Known rows, with every way that one mark hangs from another:
(Y N (Z (G H))): [-0.14  0.01 -0.70 -3.43  4.21 -1.63 -3.51  0.49 -1.61 -0.24 -1.19 -1.77
  0.87  0.27  2.42 -1.40  2.44  0.80 -2.62  0.24  1.48  1.78]
(W (G H (Z Y))): [ 0.16  2.84 -2.46 -0.66  6.52  1.02 -2.15 -0.48  0.61 -1.78  1.17 -0.32
  3.10 -1.08 -1.87 -1.25  1.80  0.03 -0.98  1.50  0.75  2.80]
(B (G W Z)): [-1.61  2.46 -1.96 -0.58  4.55  0.05 -2.60  0.60 -0.52 -1.82  0.01 -0.34
  2.83  0.68 -0.41 -1.10  1.04  0.13 -2.03  1.86 -0.14  1.32]
(N (F (B (G H))) (Y Z)): [-1.47  0.51  1.67 -1.97  3.34 -1.79 -2.04 -0.96 -0.27 -0.74 -1.01  0.04
  4.05  1.09  1.56 -2.72  2.83  2.15 -1.59  1.23  1.41  0.58]
(B G): [-1.97  2.43 -1.25 -1.68  4.74 -0.87 -2.50  1.20 -0.84 -0.76 -0.97 -0.45
  2.12  0.19  0.77 -0.18 -0.38  0.15 -1.10  0.48  0.99  1.26]
(G E H (Z (Y N))): [-0.67  1.89 -2.74 -0.69  4.28  1.75 -2.65 -1.45 -1.03 -0.58  0.30  1.07
  2.41 -0.63 -1.16 -2.97  2.19  0.70 -1.59  1.54  2.02  2.26]
(Z (G E K W) Y): [-0.37  1.93 -4.05 -1.59  6.47  2.30 -3.17 -0.34 -0.93  0.05  2.14 -0.40
  1.27 -1.51  0.63 -0.66  0.65 -0.06  0.13  1.35  2.11  2.94]
(W G): [-0.54  3.04 -1.27 -1.98  6.52 -0.12 -2.61  1.08  0.98 -0.44  0.83 -0.68
  2.70 -0.82 -1.40  0.13  0.77  0.11 -0.98  0.07  1.09  2.63]
(N (F (B (G E))) (Y Z)): [-1.65  0.72  2.00 -2.33  3.45 -1.49 -2.34 -0.83 -0.18 -0.03 -0.97  0.18
  4.00  1.22  1.59 -2.55  2.80  2.03 -1.48  0.82  1.64  0.59]
(G E W Z): [-1.42  2.50 -2.55 -0.84  4.71  1.52 -3.46  0.07  0.18 -0.60  1.58  1.13
  3.05  0.23 -2.71 -2.31  2.61  0.63 -2.43  1.93  0.68  2.54]
(Z (G E K W) (Y N)): [ 0.07  1.57 -3.37 -1.80  5.56  2.06 -3.21 -0.57 -1.34  0.63  1.64 -1.06
  0.87 -1.23  1.41 -0.63  0.94  0.17 -0.48  0.77  2.42  2.37]
(G E H K W (Z Y)): [-1.26  2.04 -4.63  1.52  4.34  4.39 -2.32 -2.48 -1.18 -0.73  2.53  1.56
  3.50 -0.75 -3.09 -3.84  2.99  0.90 -2.29  2.68  1.02  3.62]
(F (B (G K))): [-1.82  2.88 -1.98 -1.85  4.11  0.36 -1.95 -0.21 -0.34 -0.75 -0.28  1.18
  1.45  0.11  0.79 -1.47 -0.55  0.94 -1.47 -0.52  1.37  1.30]
(G H K (Z (Y N))): [-0.66  1.52 -2.76  0.16  3.80  1.86 -2.07 -2.79 -1.12 -0.84  0.95  0.22
  1.67 -1.07 -0.98 -2.83  2.93 -0.13 -2.26  1.73  1.60  2.08]
(K (G E W Z)): [-2.10  2.77 -1.93 -0.27  4.37  0.74 -2.34  0.02 -0.16 -0.61  1.91  0.19
  1.99 -0.27 -1.46 -2.88  1.74  0.11 -3.16  1.57  1.49  2.60]
(G K W): [-1.58  2.05 -2.63 -0.62  4.46  1.23 -2.76 -0.06 -0.26  0.10  1.78 -0.06
  2.12 -0.55 -1.86 -1.02  1.81  0.60 -2.41  1.03  0.89  2.54]
(N Y): [-1.49  1.51  0.23 -2.11  4.40 -1.73 -2.84  0.50  0.57  0.37 -0.34  0.03
  2.39 -0.61 -0.12 -1.02  1.55  0.42 -1.34  1.50  1.30  0.95]
(G H K): [-2.04  1.74 -2.72 -0.27  4.11  1.10 -2.01 -0.98 -0.85 -0.39  0.86  1.01
  2.15 -1.10 -1.53 -2.05  1.28  0.62 -2.04  0.96  1.79  3.09]
(F (B (G H (Z Y))) N): [-0.15  2.49 -2.93 -2.49  3.94 -0.02 -1.48  0.06 -0.02 -1.56 -1.34  1.26
  1.28  1.00  1.96 -2.47 -0.76  1.63 -0.90  0.49  1.38  1.30]
(Y N Z): [-0.28  0.36  0.46 -3.81  3.62 -1.99 -3.69  0.70 -1.35  0.90 -1.74 -2.08
  0.86  0.63  1.69 -0.84  2.90  0.89 -3.10 -0.71  1.32  0.82]
(E (G W Z)): [-1.78  2.94 -1.87 -1.23  5.11 -0.29 -1.37  0.50  1.58 -1.37  0.28  0.00
  1.89  0.76 -2.17 -1.54  0.89  0.13 -1.59  0.83  1.50  1.52]
(N (F (B G))): [-1.48  2.19  0.17 -2.41  4.16 -1.25 -2.16 -0.08  0.17 -1.07 -0.12  0.37
  2.65  0.52  0.71 -0.86  0.91  1.49 -0.82 -0.23  2.34  0.80]

Rows:
[-0.56  2.77 -2.51  0.20  5.60  3.11 -2.04 -1.81 -0.19 -0.23  1.78  0.38
  3.44 -0.96 -2.17 -2.34  2.19  0.21 -1.58  0.85  1.48  3.57]	(W (G E H K (Z (Y N))))
[-0.66  1.97 -3.26 -2.26  6.52  1.72 -3.15 -0.60 -0.94  0.43  1.43 -0.20
  0.72 -1.74  1.32 -0.51  0.32 -0.60  0.53  0.70  2.77  2.77]	(Z (G E K) Y)
[ 0.01  1.34 -4.20 -0.84  5.27  2.56 -2.70 -0.97 -1.70 -0.13  1.70 -0.46
  1.46 -1.42  0.92 -1.52  0.86  0.70 -0.64  1.42  2.39  2.94]	(Z (G E H K W) (Y N))
[-1.00  1.73  0.65 -2.74  3.07 -1.07 -2.55 -0.11 -0.56  0.37 -0.72 -0.31
  1.96  0.61  1.29 -0.93  1.19  1.59 -1.81 -0.98  2.80  0.45]	(Y (N (F (B (G E)))))
[-0.91  2.49 -2.81 -1.91  3.40  0.56 -1.32 -0.47 -0.08 -1.25 -0.90  1.79
  1.48  1.12  1.46 -3.01 -0.44  1.52 -1.60  0.39  1.38  1.86]	(F (B (G H K Z)) N)
[-1.22  0.22  1.18 -2.26  3.83 -1.38 -2.33 -1.46  0.09 -0.63  0.06  0.25
  3.37  0.42  1.54 -2.84  3.28  1.74 -1.48  1.44  1.90  1.37]	(N (F B) (Y (Z (G H K))))
[-1.91  2.57 -2.81  0.32  4.52  2.60 -2.43 -0.91 -1.38 -0.48  0.85  0.17
  3.06  0.32 -0.60 -1.91  1.20  0.08 -1.66  1.56  0.59  2.07]	(B (G E K W (Z Y)))
[-0.22  0.29 -0.78 -3.51  4.32 -0.81 -4.00  0.83 -1.52  0.48 -0.63 -1.76
  1.20  0.62  1.98 -1.27  2.61  0.99 -2.73  0.09  1.33  1.92]	(Y N (Z (G E W)))
[-1.23  1.85 -3.86 -1.31  5.78  0.92 -3.04  0.94 -0.44 -1.43  1.54  0.97
  2.39 -0.84 -0.53 -1.58  0.34  0.90 -0.90  1.98  1.63  3.74]	(Z (G E H W))
[-0.29  1.48 -3.87  1.14  3.81  2.71 -2.12 -2.43 -1.09 -1.37  1.98 -0.07
  2.49 -0.73 -2.01 -3.05  3.43  0.59 -2.87  2.61  0.61  2.38]	(G H K W (Z (Y N)))
[-1.33  1.41  1.61 -2.34  3.68 -1.91 -2.15 -0.71  1.08 -0.25  0.05  0.68
  3.32  0.12  0.46 -1.75  2.21  1.72 -0.94  0.93  2.30  0.37]	(N (F B) Y)
[-0.96  2.49 -2.77 -0.47  4.78  0.45 -0.86 -0.32  0.74 -1.76  0.09 -0.24
  2.00  0.42 -1.78 -2.16  0.93  0.70 -1.40  1.20  1.75  1.50]	(E (G H W (Z (Y N))))
[-1.08  2.76 -2.31 -0.26  5.85  1.54 -1.89 -0.43  0.29 -0.65  1.50  0.10
  3.25 -1.13 -2.17 -1.21  1.14  0.39 -1.49  0.55  1.18  3.67]	(W (G H K))
[ 0.52  1.68 -0.67 -3.12  4.58 -0.88 -2.68 -0.28 -0.54  0.36 -0.39 -1.45
  0.83 -0.71  1.56  0.06  1.28  0.90 -0.44 -0.54  2.75  0.04]	(Z (Y (N (F B))))
[-0.94  1.79 -4.16  1.40  3.69  4.25 -2.30 -2.64 -1.47 -0.35  2.20  1.09
  3.22 -0.58 -2.52 -3.86  3.18  1.08 -2.71  2.31  1.27  3.22]	(G E H K W (Z (Y N)))
[ 0.04  1.78 -4.68 -1.42  6.62  1.65 -2.93  0.34 -0.99 -1.20  1.54 -0.04
  1.84 -1.51  0.42 -1.04  0.18  0.70  0.38  2.07  1.93  3.07]	(Z (G E H W) Y)
[-0.95  2.12 -3.22 -0.53  4.93  1.88 -2.61 -1.27 -0.73 -0.96  0.63  1.53
  2.71 -0.81 -1.71 -2.96  1.97  0.54 -1.16  1.95  1.81  2.66]	(G E H (Z Y))
[-0.05  3.11 -1.49 -1.52  6.25  1.44 -2.77 -0.33  0.49 -0.02  1.06 -0.42
  2.85 -0.65 -1.44 -0.95  1.84 -0.07 -1.06  0.36  1.40  2.47]	(W (G E (Z (Y N))))
[ 0.68  1.23 -3.00 -2.48  5.77 -0.25 -2.80  0.02 -1.13 -1.02  0.17 -1.29
  0.39 -1.58  2.29 -0.33  0.30  0.12  0.08  1.08  2.50  1.69]	(Z (G H) (Y N))
[-2.58  2.38 -3.21  1.33  3.85  2.75 -2.00 -1.00 -1.50 -1.32  0.90  1.24
  3.92  0.47 -1.51 -3.03  1.21  0.70 -2.44  2.16  0.40  2.95]	(B (G E H K W Z))
[-0.72  1.68  0.76 -2.58  3.04 -1.43 -2.52 -0.45 -0.27 -0.32 -0.65 -0.56
  1.75  0.67  1.25 -1.00  1.83  1.14 -2.09 -0.48  2.35  0.16]	(Y (N (F (B (G Z)))))
[-0.47  2.88 -2.06 -0.61  6.10  0.67 -2.18 -0.20  0.85 -1.88  1.19  0.16
  3.36 -0.74 -2.38 -1.51  1.85  0.11 -1.62  1.46  0.61  3.11]	(W (G H Z))
[-2.26  2.89 -2.09 -0.47  4.71  0.89 -1.12 -0.57  1.28 -0.87  0.90  0.21
  1.90  0.62 -2.43 -2.02  1.28 -0.14 -1.96  0.71  1.62  1.97]	(E (G K W Z))
[-0.32  0.61 -0.86 -3.42  4.38 -1.89 -2.67  1.09  0.14  0.15 -1.33 -0.27
  1.71  0.60  1.87 -1.88  1.28  1.13 -1.24  1.51  1.43  1.96]	(F (N (Y (Z (G H)))))
[-1.68  2.69 -1.36 -1.28  4.70  0.52 -1.03 -1.24  0.81 -0.10 -0.07 -0.40
  0.84  0.18 -0.88 -1.62  1.01 -0.62 -1.22 -0.16  2.59  1.20]	(E (G K (Z (Y N))))
[-1.05  2.29 -0.60 -1.80  4.32 -0.09 -2.23 -0.64 -0.01 -1.16  0.46  0.44
  3.01  0.60  0.31 -1.42  1.48  1.54 -0.75  0.37  2.07  0.95]	(N (F (B (G E W (Z Y)))))
[-1.06  2.10 -0.60 -1.36  4.40 -0.55 -2.46 -0.32 -0.91 -1.16 -0.78 -1.11
  2.23  0.43  1.20 -0.69  1.21 -0.17 -1.14  1.02  1.16  0.41]	(B (G (Z (Y (N F)))))
[-0.19  0.72 -0.81 -3.53  4.52 -1.87 -2.94  1.39  0.35  0.32 -0.98 -0.66
  1.74  0.79  1.76 -1.54  1.50  1.10 -1.37  1.59  1.11  1.76]	(F (N (Y (Z (G W)))))
[-0.29  1.34 -3.26  1.16  3.65  2.52 -2.03 -2.71 -1.00 -1.43  2.10 -0.13
  2.89 -0.54 -1.92 -3.05  3.83  0.83 -2.71  2.65  0.95  2.26]	(G H K W (Z (Y (N F))))
[-0.61  2.67 -2.11 -3.42  3.98 -0.83 -1.79  1.17  0.22 -0.63 -1.59  1.04
  0.99  1.16  2.26 -1.49 -1.43  1.70 -0.90 -0.51  1.63  1.18]	(F (B G) N)
